Each row comes from the steps of one path. Every step used is in the known rows, and no mark comes twice. Write the path behind each row, first mark first.
In the rows, 128 means zero.
Known rows:
pusod-zuri-fezada: [107 101 137 151  72 101  92 102 177 200  69 126 139 139 105 120 128 101
 157 127 148 158 160 141 133 148 110 109 129  77 169 136  83 138 150]
masog-kemad-pusod-pesev-notav: [108 117 148 154  89 164  67 110 172 108  86 130  81 163  97 149 103  58
 113 135 141 150 167 199 130 135 103 107 149 106  88 135  79 116 126]
kemad-pusod-zuri-notav-nefa: [126 119 128 151  72 136  70  76 183 176  88 154  91 147  97 141 158  86
 179 135 120 148 158 180  92 173 103  79 132 112 139 122  86 125 119]
rorusip-kules-pesev-notav-kemad: [128 149 146 188  74 145 115 137 129  95  83 135  75 124  92 153 151 117
 148 134 151 159 145 208  74 138 103 146 110  89 108 134  83 171  83]
nefa-mopu: [108 146 157 123  95 119  98 125 137 124  85  89  91 131  95 151  87 149
 163 151 124 162 149 169  92 146 107 134 128  84 133 146 111 109 141]
kules-pesev-notav-kemad-masog-zuri: [138 138 152 200  91 146  99 140 145  93  75 123  97 129  84 154 134 111
 145 146 136 152 145 170 128 146 124 155  93 100  72 139  71 112  99]
pusod-pesev-notav: [111 134 156 164  98 144 101  81 181 109  87  92  90 155  79 146 107  85
 134 146 134 151 168 144 118 140 114 137 156  87 106 140  92  93 145]
notav-kemad: [125 168 174 161  82 138 114 117 149 143  87 120  82 128  86 130 118 101
 154 126 130 161 173 165 123 147 102 150 137  90 115 142  76 131 120]
rorusip-kules-pesev-notav-nefa: [121 147 139 184  70 145 111 142 134  91  85 149  89 130  91 153 154 127
 163 122 152 154 142 202  70 129 106 133 106  87 105 129  93 163  90]
notav-kemad-pusod: [129 169 164 160  80 143 100  93 151 150  92 139  62 132  85 141 133  75
 161 138 126 154 177 189 109 160  94 133 141 106 108 132  65 131 109]
pusod-pesev-notav-zuri-fezada: [102 128 159 162  94 144  94  80 196 132  91 108 121 162  84 150 111  54
 133 148 147 149 162 143  89 130 122 140 143  88 111 140  79  95 159]
kules-pesev-notav: [127 123 144 180 101 139  94 138 156  95  72 124 138 121  86 156 144 115
 146 131 158 148 138 178 121 130 120 139  89 105  71 138  72 128 106]
kules-rorusip: [113 169 159 165  85 134  98 112 161 192  69 161 140 180  89 143 116 146
 133 102 142 154 176 176  70 123  97 112 167 112 111 151  98 112 112]
pesev-notav-zuri: [113 140 163 161 105 140  97 111 184 115 100 117 139 136  90 156 137 108
 133 140 185 142 153 167 112 112 113 138 115 112 105 148  64 132 137]
pesev-notav-zuri-fezada: [105 127 159 160 104 135  96 105 183 127  98 135 163 125  94 156 141  85
 135 142 180 140 165 166 104 109 116 137 110 104 125 145  52 136 138]
rorusip-kules-pesev-notav-zuri-fezada: [115 136 137 179  71 141 106 139 143 111  83 149 121 129  97 157 154 101
 143 136 165 154 140 203  54 126 114 138  92  93 117 131  78 167  90]
zuri-pusod-pesev-notav-kemad-masog: [116 154 150 158  75 136 104  93 182 126  78 104  68 103  85 129 102  62
 154 142 130 151 135 144 144 117 120 144 158  77  94 133  80  75 143]
kemad-masog-pesev-notav: [129 155 160 167 107 166  91 119 166 102  88 129 118 167  84 142  84 139
 151 172 147 146 183 141  80 103 121 122 127  92  84 140  79  88 141]
masog-zuri: [116 137 151 166  77 116 106 121 144 175  90  83 113 141  92 141 111 139
 140 132 111 166 150 165 131 157 116 129 132 109 149 131 119 103  94]
masog-pesev: [104 142 157 140  98 138  99 120 172 149  91  91 120 146  82 139  99 136
 153 138 142 167 175 147  63 106 107 108 154 103 104 137  94 116 139]
kemad-notav: [ 93 140 157 155 126 149 102 109 153 146  95 116 114 112  88 119  96 115
 145  95 159 147 170 154  90 142 108 121 122 110 120 136  76 109 131]
notav-zuri: [104 151 165 145  80 141  86 128 189 169  93 132 157 160  93 145 120  94
 141 132 181 151 143 158  66 120 121 125 115 107  91 140  88 127 148]
masog-zuri-fezada: [107 118 146 166  74 106 106 114 144 193  86  97 149 124  99 141 114 112
 140 132 103 165 158 163 117 150 122 132 125 103 172 129 102 103  93]
kemad-notav-zuri-fezada: [ 76 133 159 150 118 148  91 109 174 173  99 139 156 114  95 125 103  71
 142  97 178 142 165 146  54 128 122 125 102 111 123 136  57 116 145]
rorusip-kules-pesev-notav-nefa-mopu: [120 146 139 178  73 140 110 144 125  83  86 140  80 133  92 159 144 138
 167 129 147 157 139 202  61 134 107 136 105  81 115 132  97 154  97]
mopu-nefa: [117 171 147 135 103 142  85 115 163 117  77 110 134 151  86 134 108  96
 150 143 120 158 138 164 137 137 131 105 138  90 128 134  76 126 137]
pesev-notav: [123 136 156 164 111 136 107 105 161 102  94 109 122 119  88 150 136 131
 139 138 158 144 168 177 144 121 104 139 122 108 119 146  72 129 124]
kules-pesev-notav-zuri-fezada: [117 119 146 179  96 139  91 139 171 114  76 137 162 121  89 160 153  90
 143 135 170 145 137 173  90 122 129 137  79 103  74 139  60 133 118]
kules-pesev-notav-zuri: [122 129 150 179  96 143  90 142 170 105  78 129 137 134  87 161 153 101
 141 133 174 146 132 173  94 126 126 139  81 110  62 140  69 130 120]
kules-pesev: [122 127 142 171  82 137  92 151 153 131  64 126 142 134  86 147 130 116
 154 123 149 155 135 172  92 138 123 131  96  98  67 131  91 123 111]

Write each row's path:
[114 150 169 162 110 142 109 104 170 116 102  86  88 133  79 144 119 131
 150 147 145 163 184 150  84 108 101 130 155 107 103 145  65 126 143] -> masog-pesev-notav-kemad
[138 139 148 182  82 161  89 116 150 145  84 131 124 160  97 140  91 131
 144 169  96 152 161 157  97 152 134 126 105 103 125 133 108  72  98] -> kemad-masog-zuri-notav
[136 137 150 159  81 162  96  79 166 153  94 133 103 107  95 143 151  85
 148 146  85 158 165 191  78 170 109 118 109 124 138 137  72 126  96] -> zuri-notav-kemad-pusod
[133 121 145 168  73 136  88  96 181 172  75 122  90 149 102 117 132 118
 159 146 117 160 159 140 124 171 117 115 119  90 154 143  90 129 138] -> pusod-zuri-notav-kemad-masog
[111 132 144 155  89 145  76  61 186 140  96 143 101 155  86 162 132  29
 141 153 139 141 166 181  75 151 110 111 142 112 104 127  66 102 130] -> kemad-pusod-pesev-notav-zuri-fezada
[130 152 141 186  73 147 106 125 129  97  87 147  62 125  91 157 151 103
 150 139 147 156 149 220  70 144 100 139 109  98 106 129  78 172  77] -> rorusip-kules-pesev-notav-kemad-pusod
[107 139 143 146  76 126 105  91 188 133  78  89  88  95  86 132 108  70
 147 131 134 153 132 150 141 115 117 132 164  84 103 133  89  88 138] -> zuri-pusod-pesev-notav
[117 148 165 154 112 144 102  95 171 114 104  96  79 131  78 150 121 119
 155 151 146 160 186 161  78 115  98 118 154 111 104 142  61 125 134] -> masog-pesev-notav-kemad-pusod
[119 144 143 181  72 144 105 144 143 104  85 139  99 135  95 157 148 113
 145 136 166 155 134 204  60 128 111 141 102  95  98 133  88 169  85] -> rorusip-kules-pesev-notav-zuri
[131 153 169 176 106 138 117  98 156  98  96 111  87 116  86 147 137 115
 140 137 151 149 176 175 156 131  99 156 128 100 121 149  56 133 124] -> pesev-notav-kemad
[136 159 171 184 106 156 109 106 152  85  94 130  87 130  85 145 126 116
 145 154 148 143 181 163 149 131 105 158 121  93 108 148  56 119 125] -> pesev-notav-kemad-masog
[118 147 166 174  95 146 108  78 177 109  89  91  65 150  77 143 109  69
 138 143 127 155 170 149 125 147 110 154 159  81 104 142  83  97 148] -> pusod-pesev-notav-kemad
[134 136 150 163  81 165  94  72 171 149  94 132  93 120  91 144 144  71
 148 153  78 158 164 182  71 173 113 121 120 119 135 138  78 115 102] -> zuri-notav-kemad-pusod-pesev
[101 160 156 140  76 133 102 134 146 121  90 140 104 148  86 145 118 144
 215 108 124 154 162 151  75 134 108 120 132  70 124 135 113  97 158] -> notav-nefa-mopu
[110 147 150 152  74 127 112  91 183 136  80  91  70  92  85 130 110  65
 150 130 129 156 132 149 143 119 116 141 171  82 103 134  81  92 139] -> zuri-pusod-pesev-notav-kemad
[120 130 143 159  77 162  98 104 172 147  92 145 155 120  93 139 158 125
 183 116  91 151 166 165  64 139 120 104 105 108 139 133  99 110 118] -> zuri-notav-nefa
[131 131 149 179  73 135 102  91 151 175  99  97  86 120  96 145 133 110
 140 149  73 168 152 181 108 182 119 124 123 128 161 132 103 109  72] -> masog-zuri-notav-kemad-pusod
[133 154 164 173 107 142 107  83 156 102 101 126  74 115  84 153 143  93
 147 145 145 145 173 191 143 144  94 143 130 111 115 143  48 135 113] -> pesev-notav-kemad-pusod
[126 114 128 148  75 131  69  73 179 181  86 142  94 137  99 141 147  87
 160 146 126 150 153 188  98 175 101  81 130 119 143 126  84 128 111] -> kemad-pusod-zuri-notav
[121 133 145 178  94 140  97 144 149  78  76 133 117 123  84 161 148 128
 181 122 144 147 141 170 101 132 120 135  88  90  75 136  81 114 123] -> kules-pesev-notav-nefa-mopu
[136 159 165 186  97 143 113 103 152 101  94 114  70 113  88 143 123 111
 144 154 135 147 163 164 160 129 111 161 130  96 117 145  61 109 120] -> pesev-notav-kemad-masog-zuri-pusod
[136 175 168 180  73 145 108 125 144 147  83 123  62 133  89 126  95 100
 156 149 111 160 165 152 136 149 118 159 132  84 108 135  82  95 113] -> notav-kemad-masog-zuri-pusod
[124 103 135 152  73 125  87  97 187 183  76 112 117 136 103 121 137 128
 155 138 122 160 149 148 123 165 114  98 124  99 163 141 102 132 132] -> pusod-zuri-notav
[112 139 151 174  66 112 114  99 161 162  89  66  59 112  89 135 102  92
 144 135  99 167 131 149 156 150 120 145 164  99 140 130 105  80 102] -> masog-zuri-pusod-pesev-notav-kemad
[ 99 152 156 136  69 130  88 129 199 179  87 126 149 122  95 136 116  73
 150 124 179 151 116 153  83 106 125 125 130 101  90 135  83 122 145] -> notav-zuri-pusod
[130 150 149 179  79 145  95 110 159 131  81 117  92 151  90 138  78 105
 146 164 114 150 151 144 129 134 134 137 137  88 107 129 102  60 113] -> kemad-masog-zuri-pusod-pesev-notav
[118 139 142 148  82 146  77  70 174 151  88 135  78 165  83 153 114  54
 149 148 127 148 165 181  88 162 104 101 155 107 100 121  91 101 118] -> kemad-pusod-pesev
[ 83 146 159 145 109 146  92 120 182 165  97 123 119 101  93 118 102  79
 148  95 185 146 141 143  75 122 122 123 119 114 102 134  67 103 143] -> kemad-notav-zuri-pusod
[137 176 173 184  77 151 107 122 140 145  87 129  75 155  88 129  92 111
 154 152 113 160 177 155 127 156 116 157 129  86 112 139  85  99 109] -> notav-kemad-masog-zuri
[123 151 163 186  91 150 105  80 170 108  90  94  60 167  79 144  96  77
 135 158 116 155 172 139 122 154 117 153 154  82 107 139  91  79 139] -> pusod-pesev-notav-kemad-masog-zuri
[127 142 150 178  80 144  93 122 142 159  79 141 140 167  96 136  82 117
 150 160 107 151 172 150 108 140 133 134 110  88 132 128  96  77 109] -> kemad-masog-zuri-fezada
[ 95 151 156 139  64 133  89 115 209 177  85 117 128 136  90 136 107  54
 141 132 170 154 118 142  75 112 130 127 148  93  85 133  91 104 154] -> notav-zuri-pusod-pesev
[ 86 145 167 151 119 152  91 118 175 156 101 126 132 128  91 124 106  87
 140  95 184 145 161 150  61 133 118 121 112 116 104 137  71 113 147] -> kemad-notav-zuri
[105 145 142 148  71 128 104  97 187 134  80 105  89  99  83 131 113  72
 167 118 130 152 132 145 133 109 117 129 166  77 105 128  89  84 148] -> zuri-pusod-pesev-notav-nefa
[139 146 158 167  87 173  99  96 166 138  90 130 115 127  91 135 123 110
 151 162  89 159 176 159  62 147 122 126 108 111 127 144  78 108 110] -> zuri-notav-kemad-masog-pesev
[106 135 160 165  93 149  94  85 197 119  91  99 104 167  81 150 103  66
 129 148 155 149 157 142  94 135 120 138 154  91  97 141  88  93 157] -> pusod-pesev-notav-zuri
[127 114 144 162  70 127  92  95 184 181  78 113  93 131 102 118 141 115
 156 136 113 165 155 146 129 173 111 112 125  93 161 144  92 135 132] -> pusod-zuri-notav-kemad
